Each row was made from one path, in order. Every step used is in the known rows, and no mark comes twice. Write each row's path.
In the rows, zero is written as 128.
Known rows
R/Z/Q: [118 123 149 161 149 130 147 173 154 105 144 147 103 195  45 168  77 112
 130  61 130 120 144 113  85]
R/D/S/U/J/P: [146 159  94  88 110  95 126  86  87 150  89 175 112 106  96 132 159  90
 177 140 170 146  80  81 169]
J/U/Q/Z: [149 136 126 182 140 151 147 141 157 135  90 123 116 103  57 118 176  74
 154 134  65 124 132 151 111]
F/S/U/R/D: [149 152  97 136 156  93 124 133 138  95 146 145 134 153 151 141 158  77
 114  59 124 116 127 124 126]
S/Z/Q: [104 147 157 143 164  96 191 161 180  87 143 120 139 164  78 152  86  92
 143  59 135 142 164  99  92]
R/D: [137 104 136 125 136 157 129 138 110 123 145 107 126 169  85 154 117 100
 151  91 110 128 127 137 122]
D/R/U/J/P: [165 137 111  95 119 141  88 106 111 135  91 174 107 102 127 124 141  94
 175 102 138  88 119  95 144]
P/J/U/R/Z: [125 114  99 147 108 110  83 112 120 152 144 188  79 122 116 109 174 114
 145 114 117 103 110 121  71]
P/J/U/R: [130 141  93 119 113 128 111  96 120 149 124 162  81  97 136 106 179 120
 161 140 113 110 144 144  80]
U/J/P: [162 123 112  91 122 127 146 121 159 134 111 133  95  94  93 123 141 125
 175 127 111 113 115 141 110]
F/S/U/Q/Z: [152 164  93 205 163 117 158 163 185 115 115 143 146 126 114 161 153  46
 134  88  60 120 135 135 146]
P/J/U/S/D: [145 143 124 155 112 120 107 109 143 174 100 163  99  63 119 133 172  92
 172 140 142 134 113 113  83]
Z/Q: [126 147 145 138 158 146 177 157 161 104 123 120 104 170  67 172  85 119
 144  90 126 128 175 140  93]
U/S/F: [164 154 125 136 139 140 144 164 207 136 131 172 131 128  96 131 148 122
 161  56 127 125 140 127 119]
D/R: [117 139 126 124 128 184 127 128 125 147 139 155  87 140 104 191  96 117
 149  91  90 131 129 146 130]
F/S/U/Q: [175 152  97 177 130 124 147 161 167 129 125 164 143 141 130 158 130  69
 160  94  72 130 151 123 124]
U/R/D/S/F: [132 160 112 115 141  87 112 115 126 129 156 164 144 160  99 116 184 118
 139  69 156 133 146 107 135]
Q/Z: [125 126 118 161 169 157 160 145 161 114 145  98 116 135  68 171 112  86
 136 103  79 123 127 171 139]
P/J/U/S/Z: [111 145 123 148 104 108 119  97 158 164 107 196 107  70 138  99 170  97
 187 103 138 141 125  93  90]
J/U/R/D: [144 123 126 106 136 126 116 112 111 116 118 122 103 127  96 104 184 108
 134 105 127 117 123 140  90]
P/J/U/Q: [150 137 110 155  91 150 119 119 116 184  97 168 100 104 109 109 176 100
 196 162  78 123 158 119  87]
J/P: [154 120 129  98 140 138 142 137 120 119 111 115 101 136  75 130 121  91
 191 110 101 136 120 153 117]
P/J/U/R/D: [118 134 110 118 113 117  95  94  86 151 116 148  97 115 131  92 203 107
 152 129 127 110 134 122  84]
R/D/Q/Z: [ 84 130 163 147 157 153 141  86 110 125 146 112 128 167  48 137 144  79
 135  82  99 141 107 158 128]
U/S/D/R/Z/Q: [108 157 173 172 132 119 120 164 187 142 125 190  91 138  60 191 131 108
 114  39 174 126 103  72  86]

Write each row's path
[116 167 126 149 101 141  83  96 124 194  86 195  78  52 129 154 174 102
 163 123 138 131 103  97  97]	P/J/U/S/D/R
[180 149  92  93 124 119 162 136 153 124 102 149 107  91 111 137 132  88
 174 136 132 120  85 119 150]	S/U/J/P
[155 152 113 144  96 128 134 119  97 158 119 175 140 151  92 155 161  74
 181 128 133 161 119  80 163]	R/D/S/U/Q
[167 156  81 118 145  88 139 126 159 117  94 167 112  97 139 135 130  86
 155 103 116 114 109 121 131]	F/S/U/J/P
[191 115  94 126 125 146 123 122 154 118 147 152 139 125 122 140 108 108
 158 115 128  88 148 113 130]	R/U/J
[124 138 131 169 157 118 105 133 132 133 144 138 116 125 121 204  93  81
 119  67  86 132 134 132 108]	F/S/D/R
[ 91 142 154 123 154 126 144  78 137 114 165 121 124 147  72 118 198  97
 117  78 112 126 110 165 118]	U/R/D/Q/Z
[ 71 156 163 140 152  74 154 104 112 112 132 145 147 175  63 146 115  95
 147  60 173 168 161  65 117]	R/D/S/Z/Q
[200 122 134 146 139 120 108 148 161 110 143 142 157 114 108 154 137  66
 165  85 168 115 120  97 123]	R/U/S/D
[151 134 119 129 133 174  87 129  94 124 137 162 119 154 118 174  92  83
 156  78 121 107 144 111 148]	D/R/U
[128 164 112 166 168  69 142 170 185  76 143 186 110 181 110 159 124  91
  91  27 148 107 137 101  89]	F/S/U/R/Z/Q
[106 139 129 118 122  64 110  69  97 125 133 166 129 114 100  98 187  94
 148  94 166 164 121  89 106]	J/U/R/D/S/Z
[ 76 146 111 123 107  58  92  45  76 160 128 189 121 101 139  84 207  92
 164 116 163 151 127  70 102]	P/J/U/R/D/S/Z
[143 146  83 134 111 102 116 122 133 124 173 209 101 146  99 179 138 103
 140  96 157 147  85 104 148]	D/S/U/R/Z
[166 158 125 138 139 135 126 148 181 135  86 180 110 103  86 108 160 115
 162  73 128 127 135 126  99]	J/U/S/F
[ 94 173 127 152 174  93 134  86 137  94 147 154 136 147 117 130 187  58
  95  52 117 127 104 146 130]	F/S/U/R/D/Q/Z
[138 175  92 178 127 131 159 129 151 145 118 165 136 116  76 175 159  61
 164 137 104 153 117 110 184]	D/S/U/Q/Z
[ 82 162 148 143 145  85 173 112 150 112 138 161 130 155  70 167  84 111
 155  73 157 172 171  84 112]	D/S/Z/Q
[161 158 102 180 145 143 178 178 178 124 123 126 146 123  82 162 159  50
 153 126  83 126 109 127 164]	S/U/Q/Z
[139 149 146 141 119 151 121 130 173 156 134 162 101  87 106 193 144 109
 145  82 134 135 100 118 118]	U/S/D/R
[134 136 138 141 141 146 126 145 125 140 153 119 114 122  93 203  99  86
 139 102 107 135 110 126 126]	S/D/R
[111 167 166 145 143  99 169 134 195 110  79 173 106 102  76 116 141 106
 153  60 168 147 150  90  69]	J/U/S/Z/Q
